Each row comes from the steps of one path. Every step used is in the known rows, and no mark comes twice. Write the path behind each row, first mark first.
(in the rows, 128 means zero)
Known rows
H > C > M > J > L > S: [145 184 100 158 128 130 159 174 141 190 156  98 109 119 139 150 148 162
 143 117 124 139  80]
R > L > S: [ 78 142  98 130 172 133 101 144 142 168 114  90 126 101 130 155  99 147
 125  97 129 142  79]
R > L > S > H > C: [ 50 166 168 131 117 179 132 123 114 154 116  31 146 114 171 153 104 141
 138 117 154 106  97]
J > H: [165 116 126 113 100 109 161 137 133 134 127 171 157 118 118 176 118 168
 107 122 137 115 158]
H > C: [104 148 182 132  91 148 129 116 107 139 126  56 141 120 141 120 119 101
 165 118 119 131 116]
S > H > C: [ 75 159 183 129  96 177 145 115 107 134 123  49 147 127 170 141 119 131
 139 131 154  99 121]
J > M > S > H: [ 85 171 102 129 109 179 164 140 126 159 132 111 151 115 179 159 144 176
  99 167 161  74 112]
K > L > S > M > J > H: [174 160 113 142  98 102 155 166 138 142 157 155 128 117 102 184 125 190
 141 130 126 120 126]
H > C > M > J > L: [208 178 115 155 124 140 190 171 127 178 171 112  95 158 130 149 178 158
 137 143 133 125 105]
H > C > M > S: [121 185 119 134 132 156 145 156 125 193 159  48 131 100 143 138 151 115
 164 162  85 129  84]
R > L > C > M: [124 179 108 149 175 164 133 144 146 164 146  79  72 105 127 194 145 149
 147 119 167 134  98]
S > M > J > L > C: [149 172 107 173 113 121 165 167 133 149 170 108 109 105 131 146 181 167
 139 107 159 159  73]
S > M > J: [160 183 127 156 120 122 120 149 124 128 175  96 106 142 104 143 149 137
 157 139 108 124 104]
F > M > J: [158 159 143 141 132 123 111 141 124 148 158 110 127 144 114 120 140 121
 132 141  74 109 119]
M > S: [114 146 100 125 130 125 133 152 123 168 144  95 164 102 140 111 146 122
 134 153  74 141  83]
R > L > S > M: [ 85 167 115 157 167 151 113 161 152 158 150  72  69  94 101 158 109 143
 158 122 171 124  91]
L > S > M > J > H: [174 161 117 135  97 102 151 157 135 143 159 145 143 117 104 188 128 179
 128 123 122 117 130]
J > H > C > M: [156 178 154 134 118 164 161 139 133 166 148  82  95 120 128 191 130 136
 161 139 148 105 143]
L > C > M > S > H: [ 78 183 100 136 147 181 161 151 133 164 148  80 136 107 180 173 154 175
 107 165 157  94  95]
K > L > C: [ 96 145 114 163 116 123 135 147 135 126 131 129 105  89 136 130 142 166
 163 111 154 167  81]
S > M > J > L > C > H: [149 174 115 148 139 144 198 134 129 161 150 105 132 126 162 172 176 172
 132 119 185 126 108]

Which path is each row?
[134 181 118 130 123 149 156 159 127 195 158  62 141  97 140 154 148 129
 156 160  88 124  94] : J > H > C > M > S
[116 191 155 140 135 193 156 133 130 160 146  56  85 130 153 181 135 138
 153 151 168  89 133] : S > H > C > M
[ 68 168 169 128  96 176 148 127 104 154 131  33 165 114 176 132 128 128
 142 144 127 105  99] : M > S > H > C
[117 184  85 150 145 144 148 171 139 187 161  84 113  85 140 143 163 145
 164 159 102 146  67] : K > L > C > M > S
[204 161 116 124 106 110 161 147 132 148 155 155 142 136 113 202 139 178
 120 133 113 110 147] : C > M > J > H
[134 172 172 138  70 129 144 138 114 151 148  66 152 108 125 163 118 138
 166 112 115 124 116] : L > S > M > J > H > C
[ 75 177 164 133  78 183 155 125 107 160 129  44 158 110 177 142 130 135
 145 145 142  92 105] : J > M > S > H > C
[ 71 181  98 131 165 187 155 150 133 170 143  67 134 109 177 181 147 177
 103 160 159  95  86] : R > L > C > M > S > H
[141 161  97 155 139 120 149 177 147 187 151 124 116 116 131 131 143 161
 122 121 117 132  87] : F > M > J > L > S
[138 211 128 144 140 158 127 142 122 166 159  50 113 145 141 184 141 150
 151 132 107 111  90] : R > L > S > H > C > M > J
[154 177  81 156 141 124 159 178 148 186 156 122 104 122 135 154 151 171
 130 120 127 138  84] : C > M > J > L > S
[149 156 177 125  65 125 147 125 104 142 137  80 170 124 132 157 121 133
 154 114 101 124 126] : M > J > H > C
[129 166  91 136  91 140 146 149 127 180 139 118 148  95 142 131 151 136
 139 155 104 116  96] : J > M > S
[ 95 183  93 140 148 181 183 163 136 175 154  88 130 112 182 170 166 185
 101 168 167  94  92] : J > L > C > M > S > H
[146 213 131 148 123 152 132 142 122 159 165  62 116 143 143 174 148 149
 155 138 104 111  99] : L > S > H > C > M > J
[158 207 139 145 120 155 137 136 117 150 165  66 116 153 141 172 153 143
 154 144 106 106 110] : S > H > C > M > J
[193 167 110 137 102 109 166 156 135 146 155 158 130 122 114 202 143 193
 136 128 124 124 129] : K > L > C > M > J > H
[193 167 113 131 101 108 160 149 133 146 157 147 144 122 118 206 146 182
 123 121 120 121 134] : L > C > M > J > H
